Each row was made from one walk, in order. Every step used is in the known rows, and no mark comes twice. Write each row's walk.
In the rows, zero is written as 100.
Known rows:
G, R, N, F, A: [91,78,123,126,84,113,106,56,74,137,134,126,122,85,125,82,102,97,108,72,99,106,111]
X, Y: [68,100,117,116,57,97,94,89,54,122,90,117,116,88,117,100,78,132,94,106,103,112,89]
G, Y: [83,78,114,117,66,87,93,106,66,120,82,118,110,90,108,101,72,136,103,120,98,91,80]
F, G, R: [66,56,125,110,75,99,122,90,77,159,106,129,114,47,92,116,70,134,95,109,101,89,84]
N, R, A, F, G, Y: [81,75,81,92,85,80,158,101,87,109,78,106,105,100,114,112,108,128,94,95,115,74,121]
G, F: [72,86,126,126,56,104,93,79,72,161,111,128,113,56,114,101,76,129,97,112,81,116,86]
F, N, R, G, Y: [103,74,99,88,94,82,133,82,94,111,70,99,111,64,81,110,76,144,83,122,94,91,107]
G, R: [74,69,139,122,65,96,97,84,71,147,110,128,126,65,105,105,75,132,105,114,97,98,86]
F, A, R, N: [92,98,102,108,67,108,96,96,57,128,90,128,105,114,131,81,101,115,99,87,95,104,106]
F, G: [58,74,106,106,71,94,115,96,75,148,94,119,101,60,102,113,67,137,93,106,99,96,85]
R, A, F, G, Y, X: [69,91,90,100,84,96,146,107,66,117,80,102,79,97,125,96,81,131,97,96,131,84,87]
N, R, G, F: [98,71,113,119,73,103,120,59,93,153,110,118,120,16,89,116,81,140,85,111,72,111,105]
M, A, R, N: [76,89,98,100,70,122,91,101,52,126,78,125,108,123,130,80,103,116,99,99,89,100,114]
R, A, F: [58,103,109,116,58,88,115,94,73,125,95,115,106,105,142,87,103,118,104,91,110,94,104]
A, R, G, Y: [104,85,100,105,71,95,111,117,74,127,56,124,102,66,94,101,71,143,87,118,91,88,77]
A, F, G, R: [64,68,122,105,80,94,136,104,82,149,101,127,104,59,106,106,78,136,89,104,114,85,89]
A, R, G: [87,91,105,108,66,101,107,103,74,143,68,124,107,54,102,101,71,141,88,109,85,101,85]
R, N, F: [74,87,114,112,77,122,101,56,74,136,111,116,119,82,126,80,84,113,104,85,81,112,105]
R, G, F, A: [89,87,110,140,64,99,100,76,86,156,120,126,92,35,107,101,83,122,87,98,90,113,83]
M, A, R: [64,93,97,108,70,97,89,124,53,130,68,124,103,126,128,93,94,118,98,106,99,104,106]
N, F, G: [55,81,101,108,86,97,124,84,81,151,97,116,105,65,111,105,71,121,93,87,95,105,95]
R, A, F, G, Y: [68,85,92,102,74,88,143,113,79,119,80,115,88,100,122,100,96,124,96,96,119,74,96]
F, N, R: [73,85,110,86,85,81,118,78,77,128,83,102,126,95,107,107,83,134,94,112,94,107,124]
M, A: [55,82,106,122,67,93,81,103,60,125,95,117,102,106,126,97,89,120,102,110,104,102,100]

Which walk is each row?
[84,81,103,89,88,84,132,68,95,129,83,101,116,51,89,108,76,142,82,113,90,104,113] => F, N, R, G
[64,82,88,94,81,83,154,88,88,125,92,107,109,88,121,112,108,124,93,85,109,87,127] => N, R, A, F, G
[55,83,103,102,76,91,127,111,80,138,88,118,92,74,117,102,74,140,88,101,111,94,89] => A, F, G
[82,72,134,114,80,126,111,49,76,144,125,125,133,68,115,85,86,110,106,87,84,105,107] => G, R, N, F
[94,84,90,85,95,123,138,97,71,136,67,122,104,96,108,91,85,118,92,87,85,91,104] => A, R, N, F, G, Y
[88,104,107,124,62,98,96,107,60,157,93,135,103,94,127,95,97,114,91,94,88,117,103] => G, F, A, R
[76,73,101,104,85,100,120,101,60,130,80,106,88,70,99,110,52,146,95,117,116,94,68] => F, G, Y, X
[92,97,96,119,72,88,103,111,71,135,78,125,96,75,112,98,87,126,86,94,99,103,89] => F, A, R, G
[79,53,128,102,75,123,124,66,78,155,118,130,117,45,96,104,78,130,95,101,94,87,93] => F, G, R, N
[74,86,84,89,99,84,137,94,95,107,76,97,95,95,114,93,102,128,79,104,112,98,132] => M, A, F, N, R, G
[86,64,140,113,66,123,99,61,70,142,120,130,131,63,108,92,84,127,106,106,90,96,94] => G, R, N
[73,98,92,102,85,125,102,88,58,129,82,121,110,129,139,74,107,99,102,80,87,109,125] => M, A, R, N, F
[66,80,82,103,96,98,125,129,59,108,74,102,65,110,124,95,77,135,92,110,139,87,85] => M, A, F, G, Y, X
[67,95,102,88,78,80,131,65,79,124,89,100,128,106,118,105,106,115,101,97,95,101,135] => F, N, R, A
[84,86,114,114,76,99,95,98,52,117,84,106,98,89,112,99,56,144,105,121,111,102,70] => G, Y, X
[111,97,88,115,85,93,109,117,57,116,66,112,79,83,106,94,71,136,89,105,118,100,72] => F, A, R, G, Y, X
[54,89,101,116,71,91,96,117,66,114,90,115,94,121,140,86,97,121,99,103,116,99,105] => M, A, F
[85,76,97,96,102,128,134,68,66,129,95,103,94,73,109,90,64,126,97,92,103,102,85] => R, N, F, G, Y, X
[72,94,102,104,70,81,129,82,79,113,95,107,121,107,133,99,116,121,101,89,106,96,130] => N, R, A, F
[64,67,120,113,90,102,131,77,83,162,110,123,120,50,100,109,75,118,95,89,97,98,96] => N, F, G, R
[79,91,116,138,60,94,88,86,69,152,122,127,102,75,124,97,89,115,96,96,94,116,93] => G, F, A
[78,87,91,113,73,101,99,115,69,130,67,123,94,82,111,95,88,126,87,107,96,99,97] => M, A, R, G
[105,78,102,131,78,93,114,66,93,146,118,117,107,34,97,112,95,124,84,96,87,113,109] => N, R, G, F, A
[73,77,96,107,92,94,127,98,80,135,83,115,103,79,103,106,69,124,93,97,99,92,90] => N, F, G, Y
[75,86,104,109,66,85,117,68,75,123,100,108,131,93,118,111,107,117,107,94,93,98,124] => N, R, A
[98,98,109,115,64,123,96,82,60,154,105,135,105,93,130,82,105,110,93,86,82,115,108] => G, F, A, R, N
[86,72,99,98,92,120,130,74,81,130,92,114,104,76,106,95,78,119,95,90,91,91,97] => R, N, F, G, Y
[81,103,102,114,67,83,92,120,57,134,80,127,102,116,128,94,93,119,96,92,103,106,99] => F, A, R
[66,96,124,105,68,100,107,77,75,161,97,119,108,70,115,95,73,125,89,113,83,118,99] => G, F, N
[79,86,116,96,80,95,122,64,81,152,98,110,126,72,106,107,85,128,87,113,79,119,124] => G, F, N, R
[85,79,120,128,61,110,105,71,88,162,109,127,104,15,98,105,69,136,86,112,76,112,76] => R, G, F
[52,112,105,93,69,84,131,91,76,123,84,109,101,121,143,81,102,114,97,92,112,99,114] => R, A, F, N
[66,78,103,99,89,123,128,61,84,148,107,117,108,65,114,92,79,115,96,80,87,103,103] => R, N, F, G
